Each row comes from the steps of one walk. Every step used is in the known rows, and no mark comes twice. Write the walk behind each row, first mark first.
Known rows
j h w: [ 1.47 -3.37  2.51  3.05 -0.31  2.64 -0.57 -2.08  0.97 -1.93 -0.41 -0.37
 -1.76  0.53  2.09 -1.40  0.89 -2.10 -0.29  1.26 -1.04  4.33  0.24  0.62]
g z h w j p: [ 1.96  2.49  3.59 -1.85  0.16  1.23 -1.82  0.62 -0.40  4.05  1.44 -2.25
  0.24  0.55 -3.50 -1.08  0.58 -0.38  4.34 -0.61  0.96 -2.61  2.53 -0.15]
j p w h: [-0.49 -3.51  5.45  1.92 -1.20 -2.17  1.07  1.53  0.11 -3.41  0.37 -1.55
  1.96  1.49  1.09  0.69 -2.17 -2.32 -0.56 -2.48 -2.09 -0.34  1.76  0.05]
g z h w j: [ 2.62  2.86  2.64 -1.75  0.44  1.72 -1.75 -0.11 -0.64  4.90  1.72 -1.72
 -0.44  0.24 -4.16 -0.99  2.00  0.26  5.13 -0.07  1.31 -1.83  2.68 -0.47]
j h w g z: [ 1.82 -3.56  1.00  2.93  0.73  2.80 -2.27 -0.30  2.18 -0.61  0.45 -1.34
 -2.04  0.99  1.90 -1.41  0.72 -1.48  1.61  1.83 -1.83  3.00  0.52 -0.18]
z h w j p: [-0.62  2.44  6.50 -2.33 -1.26  1.44 -1.54 -2.86 -0.91  1.59 -1.09 -1.00
 -1.26 -1.46  0.46  2.49  1.50 -1.41  2.68 -2.17  3.44 -1.19 -0.02  0.47]
j g z w: [ 1.64 -3.54  2.48  1.64  1.60  0.77 -0.18  2.39 -2.24  1.59  1.16 -1.57
  2.75 -1.07 -1.82 -4.79 -3.14 -0.56  1.25  1.42  2.24  0.88 -1.10  2.90]
z j h: [ 2.34 -3.63  2.79 -1.20  2.24  1.73  1.53 -5.08 -0.95 -3.33  0.69  0.75
 -4.66 -0.50 -0.11 -2.00 -1.09 -2.77 -1.75 -1.54 -1.06  1.21 -0.03  3.59]
p j h: [ 5.68 -3.31  4.13  3.80  2.04  0.62 -1.07 -3.95 -4.97  0.85 -0.47 -1.44
 -1.11  0.47  1.82  2.50  3.03 -2.01 -1.00 -0.16 -4.91  3.79  2.87  0.27]
p j g z w h: [ 3.81 -3.15  2.52  3.48  2.22 -1.81 -2.36 -1.09 -5.13  2.59  0.81 -1.87
  2.98 -0.93  0.13 -0.77 -0.80 -0.60 -1.02  0.07 -2.01  2.10  1.36  0.24]
p j h w g z: [ 5.17 -2.95  1.95  3.98  1.96  0.37 -3.05 -1.66 -2.88  1.28  0.76 -1.85
 -0.49  1.36  2.65  1.22  2.52 -0.75 -0.53  1.21 -5.35  2.99  2.12 -1.83]
h w g z: [ 0.73 -0.45 -0.63  1.12  0.73  1.12 -3.52  3.27  2.23  0.32  2.60 -0.79
  0.43  1.43  0.90 -1.19 -0.78  1.79  2.05  2.99 -0.16 -0.14 -1.40 -2.68]
h w g z j: [ 0.66 -0.83 -0.80  0.10  1.17  0.93 -3.22  2.25  2.24 -0.66  2.91 -0.37
 -0.39  1.22  0.91 -1.81 -1.43  1.51  1.01  2.40 -0.25 -0.70 -1.98 -2.33]
w g: [ 1.60 -1.97  1.50  0.50  2.82  1.99 -2.37  1.42 -0.15  0.23  1.01 -1.33
 -1.98 -0.27  0.45  2.70  0.31  0.02  3.37  0.99  0.21  0.02 -0.88 -0.04]
p z: [ 2.99  1.76 -1.27  2.39  0.12  2.09 -0.24 -2.81 -3.01 -1.56 -0.66  0.52
  1.20  0.10 -2.71  0.14  3.12  0.25  0.46  0.87 -3.76  2.55  0.02  2.35]
z w: [ 0.19  0.41  2.00 -0.11 -0.34  1.35  3.27  0.42 -0.99 -2.66  1.73  1.27
  0.57 -1.94  0.14  0.51 -0.52  0.72  2.70  2.87  0.17 -0.61 -0.84  1.55]
g z w: [ 2.69  1.11  0.17 -0.23  0.94  1.31  1.72  2.75 -0.37  1.24  3.42 -0.51
  1.35  0.02 -3.97 -2.43 -0.40  1.28  4.66  2.98 -1.32 -2.14  1.98  0.59]
j g: [ 1.02 -4.80  4.53  2.13  1.92  1.03 -1.02 -0.01 -3.42  0.59 -0.88 -1.42
  1.37 -1.13 -0.13 -2.38 -2.53 -1.75 -0.94 -0.31  3.63  3.17 -2.09  3.22]
h w z j: [-0.43  1.01  0.73 -1.97 -1.42 -0.56 -2.17 -2.01  1.67 -1.64  0.82  0.62
 -1.76  2.66  1.84 -1.92  0.06  0.23 -1.06 -0.01  1.93  2.33 -0.64 -0.09]
h w g: [-0.22 -1.02  0.51  1.28  0.44  1.39 -3.08  1.95  1.93 -1.10  1.53 -0.21
 -0.07  0.72  2.55  0.30 -0.72  1.33  0.92  2.57  0.72  0.88 -2.65 -2.36]
w h: [-0.35 -1.30  1.27  1.85  0.14 -0.63 -1.43 -3.37  0.55  0.15  0.28 -0.16
 -0.08 -1.99 -2.55  0.82 -1.17 -1.78  0.65 -1.67  1.88  2.77  2.33  0.72]
w j g z: [ 0.72 -1.21  4.89  1.49  2.19 -0.45 -0.81 -1.52 -4.35  5.93  2.07 -3.01
 -0.67 -0.63 -3.83 -0.73 -0.50 -2.03  3.36 -2.13  3.52 -0.64 -0.92  2.41]
g z: [ 4.10  0.20  1.07  0.33  1.87  1.48 -0.15  1.97 -1.24  3.13  2.62 -1.58
  0.47  1.25 -5.27 -2.17  0.48  0.28  3.69  1.34 -0.80 -0.70  3.02  0.25]
p w: [ 2.99 -2.57  3.71  1.80 -0.44  0.05  2.29  1.42 -1.72 -1.59  2.08 -0.16
 -0.48  2.33  0.01  1.00  3.17  0.64  2.44  0.04 -2.81  1.93  2.11 -1.83]

Which walk is each row?
[ 2.90 -1.27 -0.20  0.46  3.47  1.92 -2.84  3.25  0.50  2.43  2.52 -2.25
 -1.24  0.84 -2.05  0.53  0.26  0.73  4.97  1.74 -0.90 -1.44  0.84 -0.57] | w g z
[ 0.05  2.80  5.54 -2.39 -0.90  2.00 -1.67 -3.57 -1.16  2.44 -0.68 -0.56
 -1.90 -1.70 -0.33  2.55  2.65 -0.70  3.40 -1.64  3.75 -0.24  0.24  0.09] | z h w j
[-0.28 -0.44  0.66 -0.12  0.91  1.57  1.13  1.71  0.43 -2.39  2.12  0.51
 -0.33 -2.15  1.70  1.82 -0.58  1.16  3.97  3.19 -0.42 -1.59 -1.77  0.83] | z w g
[ 1.51  0.95 -0.77  0.49  0.39  0.19  0.78  1.35  0.85  1.46  3.13 -0.50
  1.69 -0.97 -4.44 -2.35 -1.09  0.57  4.34  1.98 -0.73 -1.41  2.87  0.42] | g z w h
[ 0.70 -0.37  5.73  0.31  1.90  0.09 -1.20 -2.37 -4.28  6.38  1.11 -3.04
 -1.11 -1.32 -3.65 -0.07  0.31 -2.22  4.16 -2.84  4.33 -0.92 -0.36  2.64] | w j g z h
[ 4.02  1.90  2.66 -2.03  1.37  2.60 -1.21  0.27 -1.21  4.20  0.92 -1.79
 -0.48 -0.08 -5.15 -0.74  2.20 -0.07  5.19  0.01  0.69 -1.37  4.07  0.79] | g z h
[ 0.31 -2.28  5.80 -0.02 -1.54 -1.75  1.07  1.86 -0.50 -2.72 -0.06 -2.06
  0.57  3.94  2.01  0.81 -0.12 -2.06  0.30 -2.37 -1.97 -0.13  2.17  0.75] | j p w z
[ 3.25 -1.42  2.03 -1.54  1.71 -0.48  1.08  1.83 -0.54 -0.43  3.44 -1.19
 -0.10  2.46 -3.57 -3.77 -2.17 -0.50  0.90 -0.70 -2.74 -3.31  2.06  0.70] | g z j p w
[ 3.52 -1.41  0.17 -0.69  1.94  1.32 -0.28 -0.55  0.47  0.36  2.91 -0.62
 -1.85  1.39 -3.32 -4.68 -1.01 -0.76  0.97  0.55 -1.83 -0.70  1.71  1.02] | g z j h w
[ 2.49 -4.07  3.03  1.93  2.45  0.96 -1.65  1.83 -2.80  2.76  0.56 -2.29
  2.11 -0.21 -2.70 -4.53 -2.65 -1.13  0.75  0.32  2.66  1.77 -0.41  2.55] | j g z
[-0.53  1.44  4.96  1.14  0.23 -0.90  0.63 -2.78 -3.84  1.57  0.70 -2.21
 -0.30  0.25 -2.14  2.67  0.35 -2.57  1.65 -3.04 -0.66 -2.26 -0.99  2.82] | w j p z
[ 0.50  2.38 -3.15  2.52 -1.34  0.70  0.57 -3.42 -0.83 -3.24 -0.16  1.70
  2.35 -2.23 -1.86 -0.14  1.61  0.47  1.02  1.41 -3.53  1.87 -0.16  2.53] | p z w h
[ 2.05 -2.67  3.02 -0.89 -0.90 -1.96  0.65 -1.12 -1.04 -1.64  1.14 -0.47
 -2.41  3.90  1.21 -1.08  2.71 -0.37  1.05 -2.42 -0.77  2.94  2.30  0.36] | p w z j g
[ 3.09 -2.51 -0.41 -0.50  3.94  1.96 -2.53  1.19  1.04  0.82  2.36 -1.74
 -3.16  0.66 -1.39 -0.72 -0.65 -0.42  3.37  0.69 -1.68 -1.55  0.52  0.55] | w g z j h
[ 4.29 -1.66  0.65 -0.88  2.59  1.46  0.39 -1.10 -0.36  0.79  2.69 -0.88
 -2.34  1.16 -4.22 -4.12 -0.81 -1.19  1.60 -0.02 -1.99 -0.77  2.49  1.88] | g z j h
[ 1.28 -2.86  2.31  2.75 -1.23 -1.72  0.78 -0.49  0.10 -1.35  1.85 -0.05
  0.02  0.95 -0.69  0.79  1.96 -0.16  2.00 -1.49 -1.93  2.94  3.43 -2.20] | p w h
[ 1.89  2.10  1.02 -0.27  0.87  0.45  1.68  1.29 -1.20  3.23  4.15 -1.15
  0.39 -0.26 -4.65 -1.29  0.33  0.71  5.84  1.82 -0.45 -3.21  1.58  0.74] | g z w j
[ 2.56  0.03 -2.16  1.39  0.22  2.04 -0.29 -5.34 -1.31 -4.36 -0.61  1.48
 -1.03  0.14 -0.74 -2.43  1.61 -0.82 -2.36  0.09 -4.79  2.60 -1.09  3.07] | p z j h w
[ 1.38  3.09  4.01 -4.17 -1.11  1.08 -2.42 -4.15 -0.64  2.35 -2.47 -1.39
 -3.74  1.33 -0.55  2.32  4.73 -1.69  4.01 -2.90  3.97  2.74  4.17  2.78] | w z h
[ 1.37 -3.29  5.54  2.50 -0.02 -1.47  1.68 -0.17 -3.55  1.65  2.42 -1.70
 -0.78  1.46 -0.25  0.89  2.47 -0.57  3.13 -2.01 -0.29  1.26  0.31 -0.49] | p w j g
[ 0.57  1.34  3.81 -2.39 -0.14  3.01 -3.29 -1.28  0.58  0.73 -1.23 -0.44
 -1.67 -1.59  1.42  2.48  2.09  0.10  3.31 -0.11  2.81  0.11 -0.03 -0.65] | z h w g
[ 0.82  1.98  4.66 -2.30 -0.97  2.85 -1.87 -2.30 -0.38  0.62 -1.51  0.09
 -1.12 -1.51  0.35  1.51  2.20 -0.24  2.26 -0.38  2.90  0.95  0.57  0.03] | z h w
[ 0.04 -1.19  0.17  0.04  0.91  0.38 -3.04  3.00  2.51 -1.36  2.64 -0.87
  0.33  1.68  1.49 -2.00 -2.73  0.88  0.17  1.88 -0.72 -1.80 -2.25 -1.88] | h w g z j p
[-0.95  0.18  7.17  0.28  0.80 -0.99  1.07 -1.88 -3.30  2.30  1.49 -2.66
 -1.07  0.10 -1.66  2.99 -0.94 -3.08  2.10 -3.13  1.55 -2.95 -0.84  2.20] | w j p
[ 2.43 -0.39 -2.72  1.32  0.83  2.09 -1.36 -4.68 -0.62 -4.27 -0.36  1.13
 -1.45  0.19 -0.02 -1.72  1.47 -0.62 -1.74  0.28 -5.11  2.17 -1.63  2.66] | p z j h w g
[ 1.23 -3.89  1.75  2.97  0.42  2.86 -1.96 -1.19  1.92 -1.68 -0.18 -0.83
 -2.42  0.54  3.12 -0.33  0.81 -1.74  0.74  1.58 -1.31  3.68 -0.32  0.16] | j h w g
[ 3.17  2.18  2.05 -1.85  0.28  2.33 -1.83  0.85  0.02  3.54  1.21 -1.37
  0.07  0.39 -3.77 -1.74  1.63  0.63  4.29  0.85  0.79 -0.97  2.95 -0.53] | g z h w
[ 0.75 -0.99  2.34 -3.29  0.61 -1.04 -1.77 -4.09 -1.00 -0.22 -0.83 -0.75
 -3.53  2.07  0.27 -2.13 -0.06 -2.11 -0.64 -3.07  3.51  2.86  0.66  4.31] | w z j g
[ 5.30 -3.45  3.68  3.33  3.02 -0.86 -2.43 -0.56 -6.37  3.37  0.59 -2.50
  2.34  0.47 -0.24 -0.66  0.18 -0.67 -1.30  0.04 -2.21  2.26  1.26  0.18] | p j g z
[-1.48 -0.02  0.62  0.87 -0.98 -0.30  1.75 -1.56  0.96 -2.49  1.48  1.36
  1.10 -3.44 -0.53  0.48 -1.74 -0.07  2.24  1.23  0.89  0.21  0.45  1.26] | z w h
[-0.33 -1.77  5.96  1.51  1.83 -0.37 -0.39 -2.74 -4.65  4.43  1.09 -2.42
 -1.16 -1.34 -1.99  0.71 -0.46 -2.33  2.22 -2.58  4.32  0.27 -2.01  2.89] | w j g
[-0.30  1.45  1.00 -0.38 -2.03 -0.11 -2.47 -0.69  1.62 -0.40  0.28 -0.20
 -0.67  2.88  1.80 -0.89  1.23  0.44  0.24  0.75  2.09  3.15  0.10 -0.75] | h w z
[-0.71  0.22  3.43  0.86 -0.29  0.85  3.30 -2.51 -1.52 -0.20  2.07 -0.04
 -1.75 -2.34  0.02  1.68  0.80 -1.21  4.30  0.83  0.30 -1.02 -0.73  2.53] | z w j h
[ 2.11  1.06  1.11  0.46  0.85  0.94  1.70  0.63 -0.77  3.04  3.61 -1.34
 -0.31 -0.19 -4.11 -1.57  0.63 -0.12  5.73  1.66 -1.14 -2.23  2.10  1.24] | g z w j h
[ 1.65  2.54 -2.16  1.95 -0.86  1.80  1.52 -1.95 -2.16 -3.38  0.02  1.59
  2.15 -1.31 -1.34 -0.10  2.43  1.13  1.47  2.49 -4.19  1.12 -1.00  2.69] | p z w
[ 4.63 -2.92  3.39  4.15  1.15  0.27 -1.77 -3.30 -3.71  0.07 -0.13 -1.09
 -0.41  0.87  3.19  1.53  2.59 -1.19 -2.01  0.64 -4.76  4.11  1.76 -1.08] | p j h w
[ 1.05 -3.61  4.68  1.11  0.37 -0.91  0.33  4.61  0.06 -2.15  1.57 -2.68
  1.33  2.82  1.36  0.51 -1.39 -1.14  1.45 -0.80 -3.62 -2.38  1.17 -0.74] | j p w g z
[ 3.29 -0.12 -1.59  1.11  0.92  2.17  0.26 -5.78 -2.35 -4.03 -0.68  1.26
 -1.54 -0.08 -1.75 -1.85  2.01 -1.41 -1.71 -0.46 -4.94  2.52 -0.35  3.94] | p z j h
[ 1.26  2.95  0.92  0.83 -1.01  2.24 -2.42 -4.59 -2.79  0.41 -2.15 -0.06
  0.99 -1.53 -1.21  0.17  3.53 -0.32  1.13 -0.89 -0.52  2.14 -1.07  2.39] | p z h w j g
[ 0.85 -3.64  4.19 -2.07  1.60 -1.02  1.38 -0.27 -0.56 -5.02  1.86 -0.22
 -2.00  1.42  1.47 -0.75 -3.23 -1.52 -2.01 -2.33 -2.29 -2.83 -1.21  1.49] | z j p w g
